Each row comes from the steps of one path. Every step used is in the known rows, and no mark comes twice. Write the path behind each row, first mark first.
In the rows, zero is written as 128.
Known rows:
goru-folug-vanu: [137 152 118 115 101 125 155 134 142 130 103 124 129 104 135 109 133 128
 161 142 135 207 123 101 125 123 101 128 134 133 111 133 119 140 130 104
 141 148 136 117 141 144 140 125 115 141]
folug-nesiv: [139 134 136 124 105 169 127 123 134 134 118 122 126 117 139 117 133 127
 144 140 125 152 115 167 138 106 101 132 138 128 121 126 109 125 120 104
 135 148 136 106 126 147 139 126 110 141]
buta-dofub-nesiv-folug-goru: [132 148 127 124 133 114 124 132 130 122  93 127 144 145 141  79 150 139
 122 115 130 222 128 137 151 127  99 137 129 129 156 110 150 104  90 104
 131 136 130  60 168 139 136 122 114 134]
buta-dofub-nesiv-folug: [133 146 138 124 136 118  99 132 131 126 119 126 141 121 141  88 151 138
 134 137 134 213 128 133 146 112 105 137 132 129 155 108 136 100  99 102
 132 132 135  69 174 135 134 126 115 135]
vanu-folug-goru: [145 118 122 115  89 133 160 120 157 131 107 122 124 155 147 126 136 140
 111 119 126 210 128 124 153 132 105 130 140 145 114 128 127 106 121 109
 137 150 134 107 130 146 132 132  99 142]
menom-dofub: [140 119 133 114 101 138 128 124 146 135 133 125 125 138 133 132 134 122
 148 156 127 144 131 119 129 138 105 118 142 135 116 129 122 119 149 110
 138 143 139 104 149 145 151 132 114 149]
pipa-dofub-vanu-folug: [146 136 139 105  87 156 141 126 142 106 119 126 111 105 156 147 131 123
 144 131 131 221 134 147 153 114 124 158 133 149 143 125 131 104 122 103
 147 145 114  87 150 140 133 130 105 140]
buta-dofub-vanu-folug-goru: [121 136 128 106  85 144 128 137 152 124  86 125 113 142 154 100 137 116
 136 116 117 241 119 133 154 123 109 156 119 141 158 108 145 101  96 100
 145 150 117  61 161 145 140 128 102 137]
nesiv-folug-goru-dofub: [130 117 119 115 128 123 191 114 128 124  93 124 138 180 140 100 137 146
  91 120 131 213 127 140 151 119  90 143 100 143 122 147 145  98 104 109
 138 155 139 116 123 140 127 117 113 141]
vanu-folug-menom-dofub: [145 125 123 104  85 120 122 123 167 134 159 121 116 125 150 146 136 131
 143 162 113 222  78 112 145 140  96 112 154 150 120 119 104 118 148  96
 137 142 141 107 138 143 150 133 111 149]
menom-folug: [139 131 134 119  99 127 132 117 143 133 131 122 124 111 146 131 133 137
 108 131 120  99 127 125 145  74 103 129 118 136 115 126 126 139 133 111
 139 142 135 113 122 143 114 131 113 143]
folug-menom-dofub: [139 136 125 107 101 126 120 128 145 136 156 122 127 124 143 127 135 121
 165 163 114 156  83 127 131 147  92 114 138 138 131 123 112 135 145 100
 138 141 138 110 129 143 148 133 119 147]
nesiv-dofub-vanu: [126 129 140 100 119 148 121 132 117 124 102 125 129  97 144  94 141 109
 144 138 102 165 124 138 127 130 115 182 109 140 160  83 131 124 110 107
 145 148 122  84 112 139 138 122 115 147]
folug-nesiv-dofub: [134 124 131 117 121 162 117 128 121 126 116 122 128  92 136 111 137 123
 147 141 103 152 109 164 132 100  99 165 127 133 133  93 112 122  98 102
 134 149 126 107 121 146 137 121 110 144]
vanu-folug-nesiv-dofub-dezifu-kolan: [147 123 131 113  55 101 121 120 139 131 133 120 121  94 160  86 131 125
 137 138 101 218 106 143 143  96 100 150 154 141 110  96 102 116  91  99
 126 182 119 119 136 166 136 115  95 149]
buta-dofub-dezifu-kolan: [129 147 144 120  64  85 125 132 141 131 138 124 115 110 152  71 128 117
 170 134 117 132 124 137 136 124 109 134 123 126 133 124 124 136  91 108
 130 168 113 112 172 164 136 121 110 138]
perun-folug-nesiv-dofub-dezifu-kolan: [150 153 134 115  60 113 142 127 125 128 129 125 120  98 161  63 131 124
 159 133 115 171 109 149 125  78  95 151 138 110 101 101 115 142  89 100
 128 191 123 125 126 167 143 105 106 149]
dofub-nesiv: [149 137 139 122 109 131 124 132 139 132 123 125 145 123 137 108 146 143
 119 137 120 153 136 132 137 138 116 125 130 125 121 125 131 117 133 109
 131 129 141  84 131 137 137 129 114 140]
menom-folug-nesiv-dofub: [134 125 128 113 112 150 112 118 119 127 119 119 123  83 144 119 137 127
 122 133 105 109 105 155 141  54  93 166 123 135 118  93 115 137 101 100
 134 159 126 108 115 147 123 123 110 146]
buta-dofub: [123 134 139 118 111 141 115 133 139 128 127 126 117 110 137 107 137 121
 157 136 118 136 119 140 138 122 109 146 117 133 142 116 125 126 100 109
 138 142 122  97 167 144 135 133 114 137]
goru-dofub-vanu: [124 121 137 110 101 153 162 130 134 131 101 125 125 133 147  96 134 120
 105 137 118 167 132 139 139 128 114 159  87 135 130 139 138 118 119 104
 148 143 131  92 114 140 138 124 115 142]
vanu-dofub-nesiv-folug: [135 153 134 140 123 116 110 131 162 139 126 125 139 122 140 122 147 135
 126 138 138 218 128 109 140 114 104 136 101 136 129 109 131 101 130  98
 132 133 147  76 108 132 129 124 117 146]
dezifu-kolan: [136 136 142 122  66 109 135 148 146 131 131 122 128 125 140 130 127 126
 142 137 119 133 155 136 132 130 110 136 129 125 121 131 119 125 116 114
 132 158 138 103 131 159 127 124 109 140]
goru-dofub-dezifu-kolan: [137 121 136 117  57  91 179 123 144 133 133 122 128 130 154  76 128 134
 109 137 111 142 134 130 136 130 108 138 107 129  97 157 123 126 109 109
 130 170 125 137 130 162 132 117 109 145]
perun-folug: [145 151 137 115  97 142 153 124 144 134 128 126 120 130 147 106 134 137
 141 139 135 158 128 125 131  98 105 120 122 116 105 128 129 129 133 110
 141 147 140 115 131 142 136 123 116 142]
goru-folug: [139 142 133 119 102 142 158 131 140 133 123 125 129 117 140 117 133 124
 170 140 130 188 134 134 128 130 106 130 137 129  90 134 124 142 127 110
 138 146 139 112 125 142 136 126 115 142]
folug-goru-dofub: [128 107 121 112  99 135 199 118 145 125  93 123 136 166 138 107 136 138
  98 122 113 142 133 140 143 139  99 149  96 133 104 153 141 121 102 110
 138 154 136 119 124 143 135 126 113 141]
dofub-dezifu-kolan: [144 142 141 118  61  86 144 127 139 134 139 123 124 123 153  83 126 126
 149 135 122 138 134 132 135 132 108 125 134 130 114 134 118 131 121 113
 130 170 129 131 134 164 130 123 109 145]
vanu-dofub: [125 143 136 133  99 144 131 124 173 141 135 122 123 117 137 138 132 118
 161 139 123 141 124 116 131 125 106 140  85 138 118 123 116 122 129 105
 139 143 139 100 103 140 132 132 115 145]
dofub-pipa: [125 132 137 129 109 146 150 129 145 121 135 123 143 121 139 109 130 150
 201 136 117  88 121 131 135 137 104 118 118 139 143 132 116 124 134 117
 138 132 141  88 145 141 128 125 114 138]
buta-dofub-nesiv-folug-menom: [132 165 128 121 134 105  91 135 126 126 137 125 142 107 147  90 150 140
 132 143 123 229  79 138 149 128  90 135 127 133 169  99 130 121  92  93
 132 134 131  70 153 138 132 126 124 136]
vanu-dofub-nesiv-folug-goru: [134 150 123 141 122 114 135 128 161 133  98 124 150 151 140 118 148 137
 127 122 137 227 126 114 140 127  96 138 103 137 129 113 147 101 122 101
 132 137 149  73  99 135 129 125 114 144]
nesiv-folug: [137 132 136 120 133 120 128 123 124 132 123 125 134 135 142 107 136 137
 130 137 138 201 123 132 145 103 101 125 134 145 142 120 127 102 129 113
 139 145 141 112 132 141 128 122 115 144]
dofub-vanu-folug: [137 132 139 110  87 157 125 130 153 133 114 124 116 122 153 114 135 123
 123 133 125 228 131 121 147 117 120 137 132 145 138 116 125 103 134 104
 146 145 131  73 125 142 138 130 105 142]
perun-dofub-vanu-folug: [119  95 137 109  80 153 148 130 163 129 113 124 113 108 156 106 139 115
 120 142 109 231 123 112 149 117 123 133 129 141 126 127 131 100 113 100
 147 146 129  81 126 140 134 122 105 147]
nesiv-dofub-vanu-folug-goru: [133 119 124  98 100 133 145 130 136 121  83 124 124 131 156 102 140 119
 126 118 101 240 123 126 142 131 112 177 122 149 145  85 140 102 103 102
 147 151 120  73 116 144 141 120 103 146]
pipa-dofub: [145 136 138 112 106 145 154 121 134 108 134 126 122 105 138 149 132 135
 161 129 131 133 143 160 138 127 113 152 130 138 127 137 126 121 117 114
 139 146 123 122 148 141 129 126 116 139]

Write each row's path:
[119 112 119 127  87 131 209 117 158 115 106 120 143 155 146 102 131 163
 128 113 106  63 114 127 149 103  88 130  83 139 112 154 138 135 110 113
 137 144 140  92 137 143 114 121 111 138] => menom-folug-goru-dofub-pipa
[144 139 125 109  88 128 127 122 156 136 154 121 125 111 155 133 132 138
 123 144 112 223  80 123 153 131  97 127 137 149 129 118 105 124 125  99
 137 145 138 116 123 140 131 129 110 143] => vanu-folug-menom
[141 115 121 119 102 122 185 130 143 125  90 122 150 162 138  99 147 151
  78 121 115 161 138 135 139 153 109 140 105 122 103 150 148 118 109 104
 131 139 143  90 129 137 137 127 112 138] => folug-goru-dofub-nesiv
[114 147 144 112 107 156 109 142 134 126 107 126 116 109 145  88 137 104
 158 136 120 163 122 147 137 123 118 156 108 132 168 109 136 122 105 104
 146 141 119  65 155 141 140 133 115 135] => buta-dofub-vanu
[146 141 124 118 101 113 113 137 146 133 150 124 141 120 143 120 145 135
 142 162 113 175  85 122 132 163  97 112 146 126 127 119 121 134 148  93
 130 130 144  81 135 138 150 133 119 146] => folug-menom-dofub-nesiv
[141 143 133 113 105 171 134 129 127 124 111 124 125  97 145  97 138 127
 148 138 114 173 105 153 133  78  95 156 126 114 110  95 119 133  98 101
 136 159 128 109 123 147 143 117 113 146] => perun-folug-nesiv-dofub
[148 141 137 122 137 116 116 129 131 131 118 125 150 131 144 102 149 148
 116 136 136 215 135 124 146 115 109 121 141 133 138 113 135 102 126 106
 132 134 146  81 131 137 132 125 116 142] => dofub-nesiv-folug
[125 136 128 127 112 163 160 136 132 115 118 123 142  83 137  89 132 132
 233 141 105 163  97 165 125 117  89 143 132 131 110 106 106 144 103 104
 132 143 133  87 142 141 137 112 111 142] => goru-folug-nesiv-dofub-pipa
[137 136 127 113 111 153 140 130 128 125 112 123 128  88 137 105 137 117
 180 141 113 210 110 163 126 110  94 157 140 129  93 101 115 143  97 102
 134 155 126 107 124 145 144 118 112 146] => goru-folug-nesiv-dofub
[125 165 115 131  91 125 151 130 168 140 110 123 123  95 133 139 130 117
 177 145 131 215 118  83 114 122  96 147  95 138 101 127 113 141 134  97
 143 142 142 105 111 138 135 128 117 146] => goru-folug-vanu-dofub
[134 142 119 118  99 119 128 116 146 133 109 120 125  99 141 127 134 140
 109 135 126 111 128  92 134  70  97 141 114 138 135 125 119 135 135 107
 139 150 136 110 129 144 118 132 114 142] => menom-folug-vanu
[128 101 139 122  51  89 163 122 144 132 139 123 122 111 150  70 132 124
 136 142 106 141 128 120 130 134 109 119 136 126 102 145 125 129 106 109
 130 174 123 129 128 162 127 119 110 148] => perun-dofub-dezifu-kolan
[155 145 137 120 132 118 136 120 116 106 126 127 143 115 143 127 145 150
 135 126 147 207 145 155 151 112 112 143 147 135 141 124 137  99 116 106
 131 138 132  88 155 136 128 118 115 137] => pipa-dofub-nesiv-folug
[132 152 137 135  53  93 134 126 165 142 146 123 120 116 152 101 124 115
 164 136 121 147 125 116 126 131 107 137  95 133 106 130 117 135 119 105
 130 173 134 121 109 157 129 123 109 150] => vanu-dofub-dezifu-kolan
[136 145 121 116 138 109 125 124 128 133 102 123 133 119 137 114 137 139
 127 140 144 215 122  98 136  97  94 130 131 146 161 116 118 103 128 108
 141 148 141 110 136 144 128 123 116 143] => nesiv-folug-vanu
[130 165 121 137  40  66 130 122 175 142 129 121 115  87 153 111 125 122
 137 130 122 114 120  70 125  73  94 142  84 138 115 122 112 143 127  99
 132 174 127 114 114 161 119 124 109 149] => menom-folug-vanu-dofub-dezifu-kolan
[137 132 122 116 133 123 155 117 127 126  98 125 137 162 144 108 139 139
 121 117 139 210 126 138 147 117  93 129 133 141 143 125 141 101 120 114
 138 150 142 110 125 142 129 121 111 143] => nesiv-folug-goru
[146 122 131 115  97 122 137 109 135 137 142 126 120 131 149  79 137 121
 166 155 131 140 103 121 129 134 104 101 151 142 113 131 123 120 156 109
 136 151 133 132 150 150 154 128 112 153] => menom-dofub-dezifu
[136 150 127 103  88 140 118 134 151 137 135 124 119 111 162 116 135 119
 123 143 113 252  73 127 151 133 105 139 129 148 153 108 119 121 130  94
 146 142 132  81 107 140 135 127 112 142] => dofub-vanu-folug-menom
[125 118 135 126  99 143 145 127 160 122 139 123 139 132 136 120 130 142
 210 153 121  94 116 120 129 147 102 101 130 140 136 133 113 120 154 115
 137 129 142  78 165 145 143 127 114 147] => menom-dofub-pipa
[146 167 125 109  92 130 143 123 144 135 148 125 122 118 152 105 134 134
 147 145 124 174  81 125 137 114  91 121 126 121 121 126 121 145 125 100
 140 148 134 125 112 139 135 125 122 144] => perun-folug-menom
[132 161 119 139  87 107 110 126 178 142 114 122 133  87 142 140 142 137
 105 135 122 132 125  65 129  83 102 142  81 133 122 114 119 134 134  92
 134 132 143  71 108 135 122 133 115 144] => menom-folug-vanu-dofub-nesiv
[152 143 140 115  60  89 161 116 132 110 145 125 116 105 153 107 124 127
 174 128 128 132 144 156 137 119 113 143 142 135 119 144 126 133 116 111
 129 175 113 135 155 162 129 119 108 142] => pipa-dofub-dezifu-kolan
[143 142 130 118  62 102 147 133 124 127 124 123 128  86 154  66 128 110
 190 137 105 206 107 160 121 109  96 149 151 123  82 107 111 148  91 100
 126 183 120 121 126 164 144 112 106 147] => goru-folug-nesiv-dofub-dezifu-kolan
[133 157 122 137 101 118 111 133 176 138 108 124 139  97 132 132 144 133
 131 139 127 175 127  76 122 132 107 145  85 130 134 115 114 122 134  95
 134 126 143  73 116 134 136 129 118 145] => folug-vanu-dofub-nesiv
[141 160 121 115 100 122 155 135 139 134 143 124 129 107 147 112 132 124
 178 146 117 210  80 142 132 143  94 130 133 132 105 129 116 160 123 100
 139 144 139 121 108 140 136 124 122 141] => goru-folug-menom
[147 157 127 116 130  96 109 128 132 130 138 125 152 116 150  97 148 146
 108 141 125 227  88 131 148 131  91 129 137 135 153 110 124 121 124  96
 133 134 146  88 115 131 131 125 122 140] => dofub-nesiv-folug-menom
[131 136 126  92  99 133 111 133 131 127 131 124 125  87 161 108 138 112
 146 142  92 247  73 125 146 133 103 176 114 152 160  75 121 123 112  93
 145 149 123  85 104 136 137 121 113 147] => nesiv-dofub-vanu-folug-menom
[136  99 119 107  82 134 196 113 158 128 103 121 127 171 147 123 135 147
  86 118 116 213 127 123 157 134 103 138 113 148  95 153 130 103 103 103
 136 152 133 114 132 144 130 126 103 140] => vanu-folug-goru-dofub
[123 153 122 131 101 131 124 122 167 139 113 123 122 101 131 137 133 122
 151 142 128 163 120  82 123 119 102 142  83 141 136 119 106 125 128 100
 143 142 138 101 110 136 134 131 117 147] => folug-vanu-dofub
[154 136 140 116 104 135 140 126 131 105 128 127 137 100 138 138 141 145
 142 129 129 148 150 155 141 137 118 150 139 126 126 134 134 123 119 104
 131 132 127  92 149 137 135 125 115 137] => pipa-dofub-nesiv
[137 127 126 110  86 141 151 130 150 128  85 124 122 152 154 108 135 123
 117 116 120 239 130 126 150 131 110 142 126 146 138 120 140 104 126 104
 146 151 132  76 120 144 138 130 101 141] => dofub-vanu-folug-goru
[120 124 134 126 118 166 134 125 129 117 123 123 142  89 137 100 132 140
 202 138  98 111  99 164 131 115  94 145 117 135 148  96 105 124 104 108
 132 140 131  82 142 142 135 117 110 142] => folug-nesiv-dofub-pipa
[133 143 131 129  98 122 136 106 165 145 145 126 118 112 154  93 134 114
 162 137 123 138 102 115 129 125 103 128  93 146 112 128 116 127 140 104
 137 155 132 128 106 140 134 128 113 151] => vanu-dofub-dezifu
[130 157 123 124 135  97  91 133 134 126  95 126 140 105 135  89 150 143
 127 136 138 226 129  97 139 109  99 144 126 131 177 102 128 103 103  99
 133 133 130  63 180 138 136 126 118 135] => buta-dofub-nesiv-folug-vanu
[136 171 115 138  91 116 140 139 171 138 104 125 139  89 133 129 143 130
 160 144 130 226 129  77 117 135 103 139 100 125  99 124 122 140 129  91
 136 132 142  75 118 133 142 126 117 143] => goru-folug-vanu-dofub-nesiv
[139 133 134 116  86 176 113 133 149 134 106 121 113 116 155 117 135 116
 117 137 124 236 113 152 154  97 108 141 141 139 136 114 118 108 123  95
 144 149 130  69 123 148 141 131 100 140] => dofub-vanu-folug-nesiv
[147 103 115 110  81 111 201 102 155 134 113 121 121 164 164  76 135 143
  86 119 121 215 102 120 159 131  99 130 119 150  90 155 135 112 112 103
 134 163 125 143 134 148 131 124 102 143] => vanu-folug-goru-dofub-dezifu
[143 161 121 116  98 138 146 122 148 132 102 123 123 114 141 106 134 143
 137 136 140 175 126  89 127  91 100 128 124 118 126 126 118 128 134 106
 142 150 136 114 142 144 138 124 117 145] => perun-folug-vanu
[113 167 116 144  91 138 167 132 183 130 117 122 134  89 133 122 127 134
 241 142 127 171 107  81 116 134  91 120  86 141 120 130 105 144 135 100
 140 135 144  81 132 134 131 122 117 143] => goru-folug-vanu-dofub-pipa
[140 117 122 106  75 148 145 132 159 127  91 124 118 169 152 126 135 114
 136 137 123 233 132 117 145 143 109 131 143 144 130 121 138  98 145 101
 146 147 133  64 140 150 151 131 100 147] => menom-dofub-vanu-folug-goru
[141 176 121 136  87 124 130 130 181 137 108 125 132 104 139 120 143 138
 137 138 137 190 129  66 120 105 102 135  84 113 115 118 121 129 134  90
 138 134 147  74 116 134 141 122 118 144] => perun-folug-vanu-dofub-nesiv
[141 110 131 112 103 160 114 123 136 129 123 120 120  93 146 126 138 130
 126 138 106 214 106 149 151  95 102 156 143 143 119  92 104 108  97  99
 134 156 128 104 131 146 137 120 101 145] => vanu-folug-nesiv-dofub
[143 128 139 109  75  83 132 129 123 129 136 124 130 101 153  73 132 120
 157 135 103 138 125 129 124 130 107 156 126 135 123 103 121 132 101 113
 128 175 119 129 130 161 134 114 109 149] => nesiv-dofub-dezifu-kolan
[134 155 133 107 102 178 124 138 118 121  93 125 120  94 151  79 140 108
 155 138 116 200 108 158 128  83 100 169 119 112 133  84 130 132 103  95
 146 160 125  75 118 146 150 117 112 147] => perun-folug-nesiv-dofub-vanu
